Known rows, with every step that occurs:
X > Z > L > U > W: [ 0.10  0.19  0.16  0.25  0.04  0.28  0.09 -0.04  0.30 -0.36  0.26 -0.17
 -0.23 -0.22 -0.33 -0.02 -0.14]
X > Z > L > U: [ 0.08  0.22  0.05  0.04  0.05  0.10  0.01 -0.03  0.28 -0.11  0.33  0.04
  0.00 -0.23 -0.05  0.11 -0.02]
X > Z: [-0.04  0.11  0.18  0.48  0.21  0.14  0.03  0.05  0.13  0.17  0.16 -0.14
 -0.12 -0.03 -0.02  0.15  0.01]
J > L > U > W: [-0.03  0.05  0.10  0.18  0.01  0.04  0.23  0.02 -0.11 -0.05 -0.08 -0.13
 -0.15  0.05 -0.54  0.12 -0.18]
L > U > X: [-0.15  0.44 -0.25  0.17  0.14 -0.22  0.02 -0.16  0.19  0.19  0.08 -0.40
  0.05 -0.04 -0.35  0.39  0.05]
L > U > X > Z > N > J: [-0.06  0.39 -0.08  0.41 -0.04 -0.04 -0.07 -0.21  0.47  0.08  0.37 -0.07
  0.35 -0.20  0.08 -0.15  0.18]
J > L > U > X > Z: [ 0.11  0.57 -0.33  0.18 -0.05 -0.19  0.39 -0.06  0.17  0.13  0.21 -0.20
 -0.08  0.04 -0.05  0.32  0.04]
U > N > Z > L: [ 0.21 -0.37  0.51 -0.12  0.16 -0.36 -0.25 -0.32  0.05  0.48  0.51  0.27
  0.27 -0.14 -0.19 -0.06 -0.06]
X > U > N: [-0.17 -0.23 -0.20  0.33  0.23  0.09 -0.33 -0.10 -0.07  0.57  0.07 -0.15
 -0.26  0.10 -0.62 -0.01 -0.19]
L > U > N: [-0.25  0.02 -0.30  0.24  0.15  0.00 -0.14 -0.27  0.31  0.28  0.28  0.05
  0.11  0.09 -0.49  0.04 -0.18]
L > U > X > Z > N: [-0.09  0.59 -0.12  0.42 -0.02 -0.10  0.03 -0.35  0.34  0.17  0.26 -0.20
  0.05  0.01 -0.03  0.09  0.11]
Z > L > U > X: [-0.03  0.34 -0.10 -0.22  0.09 -0.34 -0.08 -0.17  0.19 -0.04  0.20 -0.26
  0.09 -0.24 -0.28  0.28  0.10]
N > J > L > U > X: [ 0.02  0.19 -0.16 -0.03  0.01 -0.34  0.12  0.08  0.06  0.13  0.15 -0.08
  0.35 -0.18 -0.13  0.10  0.13]
W > U: [-0.07  0.01  0.06  0.24  0.43  0.00 -0.15 -0.01 -0.01  0.30 -0.07 -0.40
 -0.02 -0.15 -0.23  0.12 -0.23]
N > J > L > U > X > Z: [ 0.14  0.40 -0.26  0.19 -0.05 -0.13  0.29  0.09  0.26  0.07  0.32 -0.07
  0.20 -0.18  0.09  0.06  0.12]
X > Z > N > J: [-0.09 -0.14  0.45  0.49  0.13  0.09 -0.22 -0.02  0.20  0.17  0.28  0.15
  0.32 -0.19  0.18 -0.35  0.13]
Z > L > U > W: [-0.04  0.03  0.28  0.03  0.08  0.06 -0.09 -0.06  0.10 -0.29  0.08 -0.18
 -0.08 -0.22 -0.57  0.02 -0.14]
U > N: [-0.25 -0.16  0.04  0.27  0.25 -0.11 -0.19 -0.19  0.16  0.40  0.23 -0.02
  0.04  0.08 -0.36 -0.02 -0.16]

Rows:
[ 0.01 -0.14  0.17  0.19  0.01  0.09  0.13  0.17 -0.04 -0.13  0.01 -0.01
  0.16 -0.17 -0.44 -0.16 -0.10]
N > J > L > U > W
[ 0.31  0.20  0.18 -0.20  0.02 -0.44 -0.07 -0.29  0.08  0.26  0.36 -0.11
  0.28 -0.25 -0.17  0.34  0.21]
N > Z > L > U > X
[ 0.31 -0.29  0.32 -0.11  0.31 -0.25 -0.23 -0.37  0.13  0.50  0.44 -0.02
  0.18 -0.25 -0.20 -0.11 -0.25]
W > U > N > Z > L
[ 0.05 -0.09 -0.12  0.07  0.05  0.12 -0.18 -0.09  0.61 -0.06  0.70  0.30
  0.29 -0.31 -0.09 -0.39 -0.05]
X > Z > L > U > N > J
[-0.09 -0.20  0.41  0.19 -0.09  0.02  0.01 -0.06 -0.03 -0.08  0.04  0.16
  0.28 -0.11 -0.37 -0.41 -0.07]
Z > N > J > L > U > W
[-0.13 -0.18  0.21  0.00 -0.06 -0.14 -0.10 -0.06 -0.07  0.13  0.14  0.37
  0.51 -0.10 -0.06 -0.26  0.05]
Z > N > J > L > U
[ 0.05  0.15  0.30  0.24 -0.07 -0.32  0.11 -0.06  0.04  0.24  0.30  0.04
  0.24 -0.12  0.28 -0.27  0.21]
U > X > Z > N > J > L
[ 0.01  0.62 -0.37  0.41  0.07 -0.01  0.15 -0.12  0.42  0.14  0.24 -0.37
 -0.07 -0.04 -0.14  0.35  0.06]
L > U > X > Z
[ 0.15  0.23  0.11  0.24  0.11 -0.25  0.10 -0.11  0.13  0.28  0.24 -0.21
  0.21 -0.25  0.29 -0.32 -0.05]
W > U > X > Z > N > J > L
[ 0.08 -0.13 -0.01  0.24  0.10 -0.08 -0.08 -0.40  0.23  0.56  0.42  0.19
  0.28  0.05 -0.38  0.14 -0.13]
L > U > N > Z
[ 0.21 -0.18 -0.01  0.00 -0.03 -0.25  0.16 -0.33 -0.02  0.62  0.39  0.36
  0.23  0.14 -0.29  0.09 -0.14]
J > L > U > N > Z
[-0.10  0.14  0.04 -0.04 -0.10 -0.41  0.00 -0.16  0.02  0.16  0.16  0.10
  0.47 -0.13 -0.08 -0.16  0.17]
Z > N > J > L > U > X
[-0.14  0.07  0.39  0.47  0.10  0.06 -0.11 -0.19  0.07  0.27  0.19  0.02
 -0.01  0.02  0.06 -0.10  0.02]
X > Z > N
[ 0.00  0.57 -0.10  0.20 -0.16 -0.26  0.28 -0.29  0.14  0.15  0.24 -0.03
  0.03  0.10  0.05  0.05  0.07]
J > L > U > X > Z > N
[-0.11 -0.39  0.14  0.03  0.13 -0.25 -0.06  0.04  0.00  0.36  0.32  0.31
  0.33 -0.04 -0.15 -0.33 -0.06]
U > N > J > L
[ 0.07  0.01  0.36  0.08  0.15 -0.01 -0.09  0.03  0.12  0.02  0.30 -0.01
 -0.03 -0.20  0.06  0.01  0.04]
X > Z > L
[-0.14 -0.05 -0.11 -0.17  0.10 -0.13 -0.24 -0.28  0.32  0.06  0.41  0.17
  0.15 -0.11 -0.42 -0.09 -0.13]
Z > L > U > N
[-0.06 -0.15  0.17  0.47  0.21  0.30 -0.20  0.11 -0.29  0.20 -0.26 -0.54
 -0.50  0.00 -0.78  0.13 -0.17]
X > U > W
[-0.01  0.14 -0.20  0.09  0.04  0.10 -0.07 -0.24  0.53  0.04  0.58  0.16
  0.01 -0.11 -0.19 -0.13 -0.16]
X > Z > L > U > N
[-0.03 -0.48 -0.10  0.08  0.11 -0.05 -0.20  0.11 -0.19  0.53  0.15  0.16
  0.02 -0.03 -0.42 -0.27 -0.12]
X > U > N > J > L
[-0.11  0.42  0.20  0.47  0.08 -0.21 -0.04 -0.27  0.20  0.29  0.23 -0.26
 -0.02  0.01  0.08  0.02  0.14]
U > X > Z > N
